Each row was made from one small tree. Brackets hold a mark, then the marks that hang from it, in alphabetical order. Every link used is in the known rows. Write each row's tree.
In the rows, 128 means zero.
Known rows
[D J [X F]]: [172  91  74 133 100 160  93 140 134 134 102 120 126 152 143 125 124  96
 124  96 124 152  90 120]
[S [L [C [D J X]]]]: [144 113 120 144 146 127 133  74 135  90 124 181 108 115 137 138 118  98
 120  98  96  85  65 119]
[L [C [D J [W Q] X]] S]: [118  88 180 219 152 133 196 126 136 135 133 149 101 138  84 131 131  59
 141 157 115 134 123 153]
[C [D J W [X F]] [L S]]: [120 129 107 187 134 147 113 156 142  85 142 170  81 106 119 136 132 124
 131 152  64 110 143 153]
[L [C [D W]]]: [ 87 141 201  98 122 137 168 135 130 108 152 137 132 120 148 123 114 160
 104 170 139  95 105 127]
[S L]: [159 167 111  44 121 111  95  89 131 144 108 107 160 115 140 139 126 149
 119  88 141 102 104 107]
[L S]: [133 163 138  41 143 124 124 125 108 162 130 152 152 130 130 168 145 134
 125 140 174 135 116 129]
[F [X [D J]]]: [136 139  48  69 114 114  88 146 112 130 115 157 151 122 135 140 158 136
 148  96 181 154 146 117]
[G F]: [143 149  97  50 101 125 113 113  83 170 103 125 184 161 177 118 131 195
 102 111 156 155 131 115]
[Q W]: [119 137 130  69 152 131 119 158 135 154 127 104 142 153 143 124 105 167
  97 122 186 107 118 116]
[C [D W X] [L S]]: [125 144 151 135 173 120 142 131 128  98 147 156  90  99 126 159 138 140
 121 161  94 132 127 138]
[C [D J [W Q]]]: [106 119 136 155 109 130 130 134 116 167 116  65 142 133 155  91 137 120
 137 130 138 123 158 120]
[S [L [C D]]]: [110 174 173  57 134 113 130  71 127  88 148 168 150 100 142 164 114 166
  98 138 116  53  86 112]
[C [D J [W Q] [X F]] L]: [135  97 120 214 123 143 111 136 150 107 112  83 105 122 130 113 116 125
 120 141  52 123 150 129]
[C [D J W] [L S]]: [ 90 161 125 133 148 123 122 146 117 135 134 165  93  93 155 128 149 149
 134 156 106  95 154 140]
[J [D W X]]: [133 126 121 111 123 110 110 114 131 145 142 105 140 132 132 106 124 118
 162 106 159 191 119 104]
[D J [W Q] X]: [176  60 111 206 119 139 143 145 144 194  77  43 117 160 116  85 128  60
 148  89 139 180 125 126]
[Q [W [D J [X F]]]]: [118  85 118 153 155 148 116 126 144 114 142 122  95 179 114 112  84 129
 106  99 136  99 119 133]
[G [F [X [D J W]]]]: [129 130  23 133  76 111 114 180 108 144 107 149 159 145 130  79 152 175
 156  91 165 173 203 143]
[G [F X]]: [138 130  60  44 119 105 131 104  99 159  81 160 184 161 137 149 143 218
 103 105 159 169 148 120]
[J D]: [105 173 122  15 128 103  82  85  98 155 148 132 178 125 168 137 128 162
 143 118 180 159 116  91]

Write each row's tree
[ 76 141 171 147 129 139 174 146 126 129 151 190 107 118 124 126 135 112
 130 166 138  91 122 152] | [L [C [D J W]] S]
[104 110 154 196 116 162 165 157 147  82 156 196  93 132  92 137 121  92
 131 165  95 106 110 162] | [L [C [D J W [X F]]] S]
[127 158  89 132  47 154  76 208 137 112 150  99 146 124 136  79 130 125
 153 119 144 123 168 136] | [X [D J W] F]
[141 137 116 155  85 128 108 176 126 168 125  52 150 131 130  76 134  95
 164 111 168 151 174 125] | [X [D J [W Q]]]
[104 163 181 106 118 119 149 108 147  92 151 139 134  99 123 122 113 161
 112 138 112  55 111 125] | [S [L [C [D W]]]]
[140 100 131 196 126 132 151 111 156  96 127 151  93 113 118 102 116  93
 135 101  90  88  89 132] | [S [L [C [D J W X]]]]
[170  71 105 213  90 157 127 160 158 158  91  48 128 161  98  90 119  77
 138 104 113 162 138 136] | [D J [W Q] [X F]]
[142 113 154  75 134 141 113  79 122 100 146 116 133 158 123 155 104 146
 102 118 118 136  97 121] | [W [D [X F]]]
[130 153 145  82 190 112 120  94 108  95 148 187 104  99 147 195 139 146
 109 159  98 134 105 123] | [C [D X] [L S]]
[118 109 149 138 166 139 163 105 111 108 145 220  99 131 127 165 137  81
 127 147 125 121  73 137] | [L [C [D J X]] S]
[ 94 196 154  40 176 111 110  99  97 111 150 185 128  89 161 191 143 185
 103 176 115  97 126 119] | [C D [L S]]
[154  71 141 139 163 118 136  57 111 175 100  74 116 168 131 126 116  85
 132  92 139 162 106 117] | [W [D J X] Q]
[125 117 129 217 140 138 128 140 148 108 127 126  97 113  95 139 131 110
 134 156  57 120 170 149] | [C [D J [W Q] [X F]] [L S]]
[129 131 173 166 177 108 156 113 130 125 137 115 103 109 103 160 133 123
 124 168  88 143 150 138] | [C [D [W Q] X] [L S]]
[112 122 197 144 154 135 192 133 136  91 167 182 101 123  97 156 128 107
 122 172 125 128  96 148] | [L [C [D W X]] S]
[132 147 110 162  55 145  88 191 136 135 137  58 161 136 111  81 126 111
 154 126 138 132 192 136] | [X [D J [W Q]] F]
[133 117  78 150 102 108 122 166 138 158 103  87 149 133  93 107 152 116
 166 106 171 167 195 130] | [F [X [D J [W Q]]]]
[140 134 133  80 173 121 107  88 110  93 132 141 109 107 179 166 123 161
 100 138  96 134  87  98] | [C [D X] L]
[133 141 118 108 110 102 131 156 138 136 123  76 169 125  79 131 145 143
 148 126 175 170 189 130] | [F [X [D [W Q]]]]
[137 124 171 151 131 121 161 103 158  78 145 140 110 109 106 126 107 122
 115 123  96  90  86 125] | [S [L [C [D W X]]]]
[141 101 121 163 101 133 131 151 134 209  84  44 138 149 134  81 132 101
 142 105 157 147 148 126] | [D J [W Q]]
